Every row comes from one small tree of marks. The marks that hang from a mark follow it in brackets, in alphabetical order. Every link used is in the known rows. Which tree was each row made from?
Known rows:
nitag{pepo suzu}: [  2.5  -3.9  -7.6   1.9  25.4 -13.6  -7.8   5.7   1.5   3.9  13.7   1.4
 -10.8  -4.4  -5.2  31.3  -5.7  10.7 -15.4]
remom{nitag{pepo tanu tosu}}: [ -3.0  17.9  14.2   0.9  -1.7   4.4  12.5  26.8 -10.0 -31.9  -7.9   0.4
 -12.6  -0.8  -6.1 -41.6  -3.8  12.2  -7.7]
tufi{remom{nitag{suzu tanu tosu}}}: [-15.3   7.2  26.0  -9.7 -13.2  23.2  17.3   4.8  15.7  -2.9  -6.6   8.2
   3.9  -3.6   7.5 -30.3 -12.3 -37.9  -0.3]
sirik{remom{nitag{pepo tanu tufi}}}: [ 17.8  15.6 -17.0 -18.4 -13.6 -19.6   2.2 -14.8 -13.7 -65.4 -30.1  -4.4
  -7.3  -3.1  -1.7  -5.6  -1.2  35.8  -7.1]
nitag{pepo remom sirik suzu tanu}: [ -9.2   2.6 -13.6  -1.8  -0.1   0.4  16.1 -37.6  -6.7  13.0 -10.1   3.6
   8.0  -7.1   7.8  29.0 -22.1   5.4   1.0]
sirik{remom{nitag{pepo tosu}}}: [ 19.6  10.3 -29.6  -1.9  -1.6  -2.6  -8.4  30.7  -6.6 -44.0  -4.3   8.4
  -5.1   1.3  -7.0 -18.3   4.8  26.3 -16.4]
tufi{remom{nitag{sirik}}}: [  4.5  -2.7  29.9  -4.2  -5.0  -1.4   6.3 -24.5   6.7  36.4   6.0   4.6
  -1.0   8.4   5.0 -28.8  26.3 -27.2  12.9]
nitag{pepo{remom} sirik tanu tosu}: [ -6.8   4.2   8.1  19.2   1.0   2.6  29.5  -8.5  -4.1  -3.7   2.6  13.0
  -8.1   0.2  -2.6  -7.9 -11.2  15.5   5.0]
sirik{remom}: [ 32.9 -11.7 -19.0   1.2  16.4  -0.5 -36.1   5.2  -0.2   4.1   3.9 -10.2
  -9.3   4.8  -6.5  15.1   9.1  23.9  -3.1]
sirik{remom{nitag}}: [ 27.4  -2.0  -8.8  -9.4  -1.1  -1.8 -30.6  11.0  -3.7  -5.3  -3.1 -11.3
  -0.4   5.5  -1.9 -22.1  21.7  -0.2   0.3]
sirik{remom{nitag{suzu tanu tosu}}}: [  6.5  12.5 -11.0  -9.3 -15.8  32.5 -11.3  28.6   1.9 -34.3 -17.4   1.3
  15.8  -5.6   8.1 -23.9  -8.1 -11.5  -4.5]
tufi{remom{nitag{suzu tosu}}}: [-12.0  -0.3  11.9  -8.1  -6.6   9.1  10.7  12.1  15.4  13.9  10.1  12.3
   3.7  -0.1   2.6 -20.9  -0.1 -40.0  -5.3]
remom{nitag{suzu tanu tosu}}: [-12.4  11.1  20.2  -3.8  -8.1  26.2   4.2  29.2   1.8  -9.4  -5.9  -2.2
   8.3  -4.6   3.2 -36.8  -5.3 -24.7  -1.2]
nitag{pepo sirik suzu}: [ 1.9  1.7 -0.7  7.9 14.2 -2.4  1.7 -7.0  0.6 13.0 14.5 11.0  1.8 -2.9
  1.1 26.0  1.9 13.3 -7.0]
tufi{remom{nitag{sirik tanu tosu}}}: [ -4.6   9.7  36.1   0.4 -17.4  26.3  22.4 -10.1   7.4   8.5  -7.9  11.3
   2.7   4.6   8.1 -49.6   6.5 -19.8  13.5]
remom{nitag}: [  8.2  -2.3  23.9  -3.2   7.4 -10.2 -15.7  14.9  -6.2  19.1   6.8 -13.8
 -10.1   6.6  -6.8 -30.3  23.4 -11.9   2.2]
remom{nitag{sirik tufi}}: [  6.4   3.1  18.1  -6.2 -13.3 -15.4   8.4 -16.7 -13.1   2.8   0.9  -2.1
   3.6   5.5  -2.2 -23.5  30.0   6.2   9.7]
pepo{remom}: [  2.9 -20.3   9.4   7.8  15.8 -22.0  -7.3 -11.6  -1.7  36.4  20.9 -11.0
 -16.8   6.3 -10.2   0.9   7.9  -9.7   6.1]
sirik{remom{nitag{pepo}}}: [ 24.6   5.3 -16.5  -7.4   2.7 -17.3 -20.2   9.3  -6.8 -30.3  -4.8  -3.7
  -7.5   2.1  -4.7 -11.9  13.0  16.4 -11.0]
remom{nitag{sirik tanu tosu tufi}}: [ -2.1  15.2  19.0  -2.0 -25.8  10.2  25.2  -1.6 -11.6 -21.8 -14.8   4.5
   7.9   1.6   0.8 -40.0  12.0  15.2   9.9]
pepo{remom{nitag}}: [ -2.7 -10.8  21.2  -1.5  -2.2 -23.7  -2.2  -0.7  -5.5  25.9  14.1 -12.4
  -9.1   7.1  -5.3 -33.2  21.2 -34.8   9.4]
nitag{suzu tanu tosu tufi}: [ -9.0   3.0   1.8  -2.4  -2.7  10.1  13.3   1.7  -2.0 -20.1  -4.1   1.2
   1.9  -6.7  -2.3  14.5 -19.6  18.1  -7.2]
tanu{nitag{tosu}}: [ -1.7  -9.4  11.2  21.1  31.6   8.4 -15.1  34.8   0.8  39.4  14.2  -9.8
 -10.0   4.7 -10.8  29.2  -4.4  14.3  -6.8]
pepo{nitag{sirik{remom} tanu tosu}}: [  5.0   2.0 -25.9  13.0  -7.8  35.6 -23.4  19.1   9.3 -15.0 -11.9   5.4
   8.0   5.5  10.5 -15.2  -4.0  16.3  12.5]

Write each row's tree:
[-16.6 -20.9 -17.0   0.4  -1.2 -41.5  -5.6 -17.4   4.1  11.6  13.9 -10.1
 -13.6   8.1  -5.6   7.0   3.3  -5.3  10.5] | pepo{nitag{tufi} remom}
[ 12.5  -9.2 -40.2   0.3 -10.0  -9.3 -24.9 -12.7   3.4 -11.8  -4.1   0.5
   4.6   7.2   4.2  18.3  13.2  28.1  11.1] | pepo{nitag{sirik{remom} tufi}}
[-18.0 -14.8 -26.6   9.0  15.7   6.4  -3.9  12.6   0.9  50.4   9.3  -6.4
   9.6  -3.4  -3.2  59.1 -25.8 -13.1  -8.9] | tanu{nitag{remom suzu tosu}}
[-10.0 -14.8   6.8  15.3  35.9 -31.9  -1.0  -4.3  -1.1  35.7  15.2 -11.8
 -21.5   2.4  -9.2  51.2  -7.1   2.1  -4.4] | tanu{nitag{pepo{remom}}}
[-16.8 -11.3 -28.2  -8.8 -10.8 -25.0  -4.5 -23.1  -4.0   2.5 -17.3 -18.9
  -9.2   3.5  -0.4   9.5 -17.2   5.9  12.2] | pepo{nitag{remom tanu tufi}}
[ 17.1   0.5 -13.1 -13.1  -4.5   5.9 -27.8  12.1   1.2  -8.2  -2.2  -4.9
  12.5  -2.0   5.0  -2.8  12.0 -16.7  -4.3] | sirik{remom{nitag{suzu}}}
[ 19.5  -1.7 -28.0   8.7  -0.1  32.2 -14.1   8.5   7.8   2.1   6.7  15.8
  21.5  -1.4   4.8  16.1  -1.8  12.0  -4.0] | nitag{sirik{remom} suzu tosu}
[-23.2 -12.0 -11.4   2.8  18.2 -41.6  16.0 -21.5   1.3   7.7  13.8  -4.1
  -4.8  -6.5  -4.5  82.0 -18.2   1.6  -9.8] | tanu{nitag{pepo{remom} suzu tufi}}
[ -6.9   6.8  30.7 -10.4  -3.9  12.6  -7.9   9.5   0.0   3.7  -7.9 -12.4
   4.4  -3.9   5.7 -27.9   2.9 -29.0   3.5] | remom{nitag{suzu tanu}}
[  8.7  -4.3 -21.9  16.2  12.8  34.3 -19.6  21.9  10.0  23.5   3.1   8.1
  23.4  -2.8   7.4  55.3  -8.4   7.6  -3.8] | tanu{nitag{sirik{remom} suzu tosu}}
[-29.2 -13.3   0.5   3.0  -0.7  -0.3 -13.1  -0.6  15.4  20.9   3.5 -10.9
  -1.1  -0.7  10.3   1.5 -14.1 -43.6  14.9] | pepo{nitag{suzu tanu} remom}
[ 18.9   2.6  -4.3   0.4  -1.3  32.2 -19.0 -15.5   3.3   0.0 -13.1   0.8
  16.7  -4.8  13.0  18.2  -3.9   8.0   6.1] | nitag{sirik{remom} suzu tanu}
[-0.8 -2.6  0.9 12.8  5.7 23.2  1.2 14.1  5.2 25.7 18.0 13.3 13.1 -0.7
  1.1  3.6  3.2  2.3 -1.7] | nitag{sirik suzu tosu}
[-22.9   3.2  19.2  -1.2 -16.0  10.6  18.2  12.3   3.7  -2.1  -0.3  -0.6
   8.4  -3.8   4.1 -34.0  -8.6 -45.0   4.9] | pepo{remom{nitag{suzu tanu tosu}}}
[-17.7   3.4  32.5  -3.0 -20.7  10.3  14.2 -21.3   0.8  20.5  -4.0  -0.3
  15.4  -2.5  12.8 -26.2   8.6 -50.4  20.0] | pepo{remom{nitag{sirik suzu tanu}}}
[ -1.4   3.2   0.8  -5.0 -10.9 -14.4  11.2  15.3  -9.8 -18.6   4.5  -0.8
  -4.0   4.0 -11.8 -29.6  14.1  12.1  -4.8] | remom{nitag{tosu tufi}}
[  0.1  -5.0  -1.5   5.7  29.2 -35.3   1.4  -3.7  -8.0   2.8   3.4 -10.5
 -20.4  -0.3 -12.7  65.5  -6.6  44.4 -12.8] | tanu{nitag{pepo tufi}}
[-12.1  -9.2 -20.1  -4.9   4.9 -44.8  21.1 -32.4  -1.8 -11.0  13.9   5.0
  -7.5  -5.6  -7.5  44.4 -13.0   5.9 -10.8] | nitag{pepo{remom} suzu tufi}
[ -4.3   5.1  -3.7  -3.0   1.6 -15.3  34.5 -24.6   3.3 -37.2  -9.4  12.4
 -21.9  -1.9  -9.1  13.5 -25.5  40.2 -11.2] | nitag{pepo tanu tosu tufi{remom}}
[  1.5   1.7  23.7   5.0   4.8  24.4  -4.8 -13.0   2.9  21.4  -0.8  -1.3
   9.7  -3.6   8.9   4.9  -2.1  -5.8   8.6] | nitag{sirik suzu tanu}
[ 15.1  18.9 -17.0  -3.4  -7.0  10.7  -2.0  25.2  -5.9 -56.1 -20.6   3.4
  -5.0  -1.8  -1.2 -29.2  -6.4  26.3 -10.0] | sirik{remom{nitag{pepo tanu tosu}}}
[-19.4   0.5  15.5 -16.4 -22.5 -20.0  21.0 -29.5  -3.9 -14.6 -10.0  -7.7
   5.0  -5.1   3.5 -12.4  -2.1 -32.8   8.6] | pepo{remom{nitag{suzu tanu tufi}}}
[  6.3  -7.2  -8.5  -8.5  11.8 -41.1  18.6 -41.3   2.5 -11.6   4.1   6.5
 -26.1   1.8 -10.2  33.8  -5.0  33.4 -11.5] | nitag{pepo tufi{remom}}
[  3.5   5.6  15.2   8.6  -8.2  13.1   3.7  21.5  -5.4  15.6   9.6   6.8
   6.0   6.7  -2.4 -48.6  25.5  -4.2   6.4] | remom{nitag{sirik tosu}}
[ -5.7  10.6  32.8  -4.8 -13.1  23.5   1.7  -2.7  -1.1  14.5  -9.1  -2.3
  15.4  -3.2  12.4 -28.8  12.4 -27.3  12.5] | remom{nitag{sirik suzu tanu}}
[ 17.4   5.2 -43.3   9.0   4.3  17.8  -2.9   9.0   4.9 -20.6   5.2  24.4
  15.4  -4.6   2.0  28.8  -8.3  31.5 -14.3] | nitag{pepo sirik{remom} suzu tosu}
